Known rows, with every step that occurs
D/Q/G/V: [ -2.0  35.5 -11.5   4.2 -14.0 -11.8 -11.8 -15.9   2.4  11.3  -9.4   6.4
   5.9  10.2 -20.0   6.5 -40.3]
E/Q/G/V: [-12.2  34.2 -11.3  -1.5 -39.9   4.9   6.5  -2.6  -8.4  -6.5 -25.4  -0.9
   9.4   0.6  -0.4  -6.1 -18.9]
J/V/G/Q/D: [  3.8 -21.8 -14.9 -10.3  26.8 -23.6   9.5   8.2 -17.5 -22.7  36.2  -6.2
 -12.4  -4.6  30.5  -6.8   6.9]
V/D/Q: [ -5.7  -0.9  27.6 -14.6  14.6   7.3 -33.9 -18.6  16.4  29.7  -3.8  14.9
  15.4   7.9 -21.5  16.5   1.5]
D/Q: [  1.9   3.4  27.1   6.9  10.8  -2.1 -19.4 -22.2   2.3  37.1   2.7  11.5
  14.1  18.7 -22.1   1.3 -17.3]
Q/D/V: [ -2.8 -15.3 -17.9 -19.4 -17.2 -18.7  16.2  12.0  18.5  -9.3  -6.6   6.7
 -12.6  -2.6   6.2  15.9  32.2]
G/Q/E: [ 22.9 -23.3  22.6  20.2   2.6  12.8 -14.0 -41.3 -17.3   0.7  -2.3  -2.8
  -9.8 -17.7  -6.6  -5.9 -15.3]
V/E/Q: [ -0.5  -7.6  25.6  22.9 -29.8  31.1 -13.1  -5.7  -7.0  20.9 -23.1  -9.0
  19.3  12.3 -15.5 -11.4  21.1]
J/Q/G: [ 11.8 -16.8 -13.3  -3.7  17.2  -8.1   8.9  10.8 -11.3  21.1 -31.8  11.8
   7.9   7.1   6.3  19.0 -20.1]
E/Q/D: [-11.3 -27.0  12.9 -16.9  -5.6  16.6   0.6  12.7  -6.5   8.7 -26.0   6.1
  19.9   6.9  18.6  -2.7  34.2]
J/V/G: [ 14.5   7.1  -9.9  11.4   8.3 -31.4  31.3  15.7  -7.6 -12.8  41.5   4.4
 -18.1  13.7  14.8 -21.3 -13.7]
J/V/D/Q: [-25.4   8.8  43.1 -15.8  26.1 -11.3 -36.3 -12.1  21.2  16.9   1.1  11.4
  16.5  -4.6 -16.4  -1.4   3.2]
D/V/G: [ 28.0  10.0 -36.9   5.8 -20.2 -35.2  41.6   9.4   5.2 -11.6  34.4   4.6
 -29.0  22.1   0.1   2.4  -2.4]
Q/G/V: [  2.3  28.9 -30.5   1.6 -34.4  -2.7  13.7  -1.0  -3.3 -10.0  -7.1   3.1
  -8.9  -2.6  -2.0   7.8 -31.4]
Q/G/V/D: [ -5.4  19.7 -26.4 -22.2 -28.6   8.6  -2.2   2.8  12.3 -15.5 -12.7   7.3
  -7.0 -14.7  -1.8  22.9  -8.2]
J/Q/D/V: [ -7.4 -35.5  -4.9 -17.4  22.2 -11.5   4.4  24.1  11.8  -4.0 -17.2   3.4
   0.6   3.8   9.7  19.9  35.3]
G/V/J: [-12.1  36.9 -10.6   6.4  -6.4  24.9  22.1   6.4 -10.4 -26.8  50.4 -15.0
 -13.6 -20.0  18.0 -23.3 -23.5]
V/J/Q/D: [ -6.7 -39.9  -0.5 -14.0  57.5  21.3   8.4  34.5 -13.6  -2.1  11.7  -2.2
   8.2  -6.5  39.6  -1.1  16.5]

Rows
[-19.2  25.8  -9.3 -25.2 -33.1  15.9  -8.6   2.2   7.8 -12.4 -29.1   3.2
   9.5 -11.8  -0.5  10.8   3.0]  E/Q/G/V/D
[ -0.9 -11.5  54.4   5.5  31.2  -5.7 -43.1 -25.6  20.1  14.0 -20.6  16.6
   9.3  -7.3 -22.1 -11.4   1.1]  J/V/D/Q/E
[-19.5   1.9  42.1  21.9 -18.0  13.0 -14.8   0.2  -3.0   6.9 -18.6 -12.5
  19.9   0.5 -10.0 -29.9  23.2]  J/V/E/Q
[ 25.5 -12.7 -46.0  -8.4  -8.0 -35.6  37.9  24.1   9.0 -16.4  25.3   7.8
 -26.3  22.3  14.7   9.7  20.1]  Q/D/V/G
[ -2.1   7.9 -17.1   2.7   4.3   4.0   1.4  10.9 -10.4  -4.9 -17.3   0.1
   4.5   3.9   1.8  11.9 -28.2]  J/Q/G/V
[ 17.2 -21.2  40.4   6.8  19.9  10.8 -40.4 -31.3  16.3  26.3 -24.1  19.2
   8.1   2.7 -27.6   4.8  -0.6]  V/D/Q/E
[ -8.5 -13.8 -13.6 -22.3  -9.6 -17.9   4.6  -8.1   6.1 -15.9   5.2  -7.1
 -12.8 -17.1   7.1  16.4  24.5]  G/Q/D/V
[ 21.1 -30.6 -28.9  -9.6  16.0  -7.3  11.5   2.4 -21.2 -11.7  32.0  -3.6
 -13.1   6.8  25.7   9.7   5.5]  V/G/Q/D
[ 11.7  -2.1  -7.4  22.5 -37.8  -0.9   0.8  -4.8  17.5   3.6  -2.8  -8.8
 -14.2   4.2 -27.8   9.8  19.8]  D/V/E
[-11.5  11.8  21.9  27.7 -37.7  39.2 -19.5  -4.0  -6.5   0.5 -14.6 -18.1
  17.3   9.5 -18.7 -15.4  13.7]  G/V/E/Q
[  6.9  -3.1  36.6  11.2  13.1  17.8 -46.8 -29.3  16.5   7.8 -16.4  11.2
   5.9   0.7 -30.0   0.8  -6.8]  G/V/D/Q/E
[  6.7   7.9  -3.8   7.1  14.8 -26.9  14.8 -10.8 -23.3 -20.2  52.6 -12.2
 -16.6  -4.4  14.3 -17.4 -21.8]  J/V/G/Q
[ -9.8   6.2 -24.8 -20.0   0.1  -9.4  33.2  20.0  10.4 -21.9  30.0  -4.9
 -19.2 -22.7  27.5  -8.0  19.8]  Q/D/V/J
[ -0.1  11.4 -28.8 -12.1  19.5 -22.3  29.0  18.1  -2.0  -2.0  -4.0  -0.8
  -6.3 -13.1  17.0   3.6 -16.0]  D/V/J/Q/G
[-17.8  -9.0   1.2 -22.6 -21.7 -10.9   9.4  11.0  13.5  -5.8 -24.9   2.2
   6.2   0.3   7.6   1.8  44.5]  E/Q/D/V
[  9.6   4.3  -7.8  11.7 -38.9   4.5  -0.1  -4.1  -6.1  23.7 -45.6   0.6
  13.8   8.8 -11.9   1.1   1.5]  V/E/Q/G
[ -6.9   5.9  17.6  17.0 -42.6   9.2  -6.4  -5.9   9.1   8.7 -25.0 -12.2
   9.8   7.8 -22.9  -8.0  32.9]  D/V/E/Q
[ -5.2 -11.5  11.9   3.2  49.5  23.0  12.7  19.0 -18.8   3.7  24.3  -7.6
   5.7  -7.6  23.9 -11.3 -10.3]  V/J/Q
[-16.6  18.9  22.6  -9.8   6.1  15.5 -39.6 -16.7  16.6  10.0   4.0   5.8
  13.8   5.2 -25.0  12.6  -6.8]  G/V/D/Q
[ 38.6 -10.1  -9.9  21.4  -2.0 -22.5  10.2 -30.4  -8.7 -17.0  20.8  -4.9
 -30.0  -1.9  -6.6  -7.0 -11.9]  D/V/G/Q/E
[-16.1   7.5   7.6   8.3  41.1  31.4   6.6  20.6 -17.9 -17.0  32.8 -16.5
   3.7  -9.9  21.3 -16.0 -18.8]  G/V/J/Q
[ 10.5  21.5 -11.1  29.2 -23.7   3.9 -28.3 -13.7   6.6  16.6 -14.4  -5.2
   5.5  16.1 -36.8   8.5 -23.3]  D/Q/G/V/E
[-11.8   0.6   3.7  -3.3  35.9   1.9  19.4  19.0  -2.5  -7.9  23.7 -11.1
  -3.3 -12.0  16.4  -8.5   1.8]  D/V/J/Q
[  5.5  -0.4 -20.3  -5.8  31.3  -2.4  23.3  18.6 -16.9   8.5  -2.6   2.4
   1.6  -9.3  24.0   0.5 -26.9]  V/J/Q/G
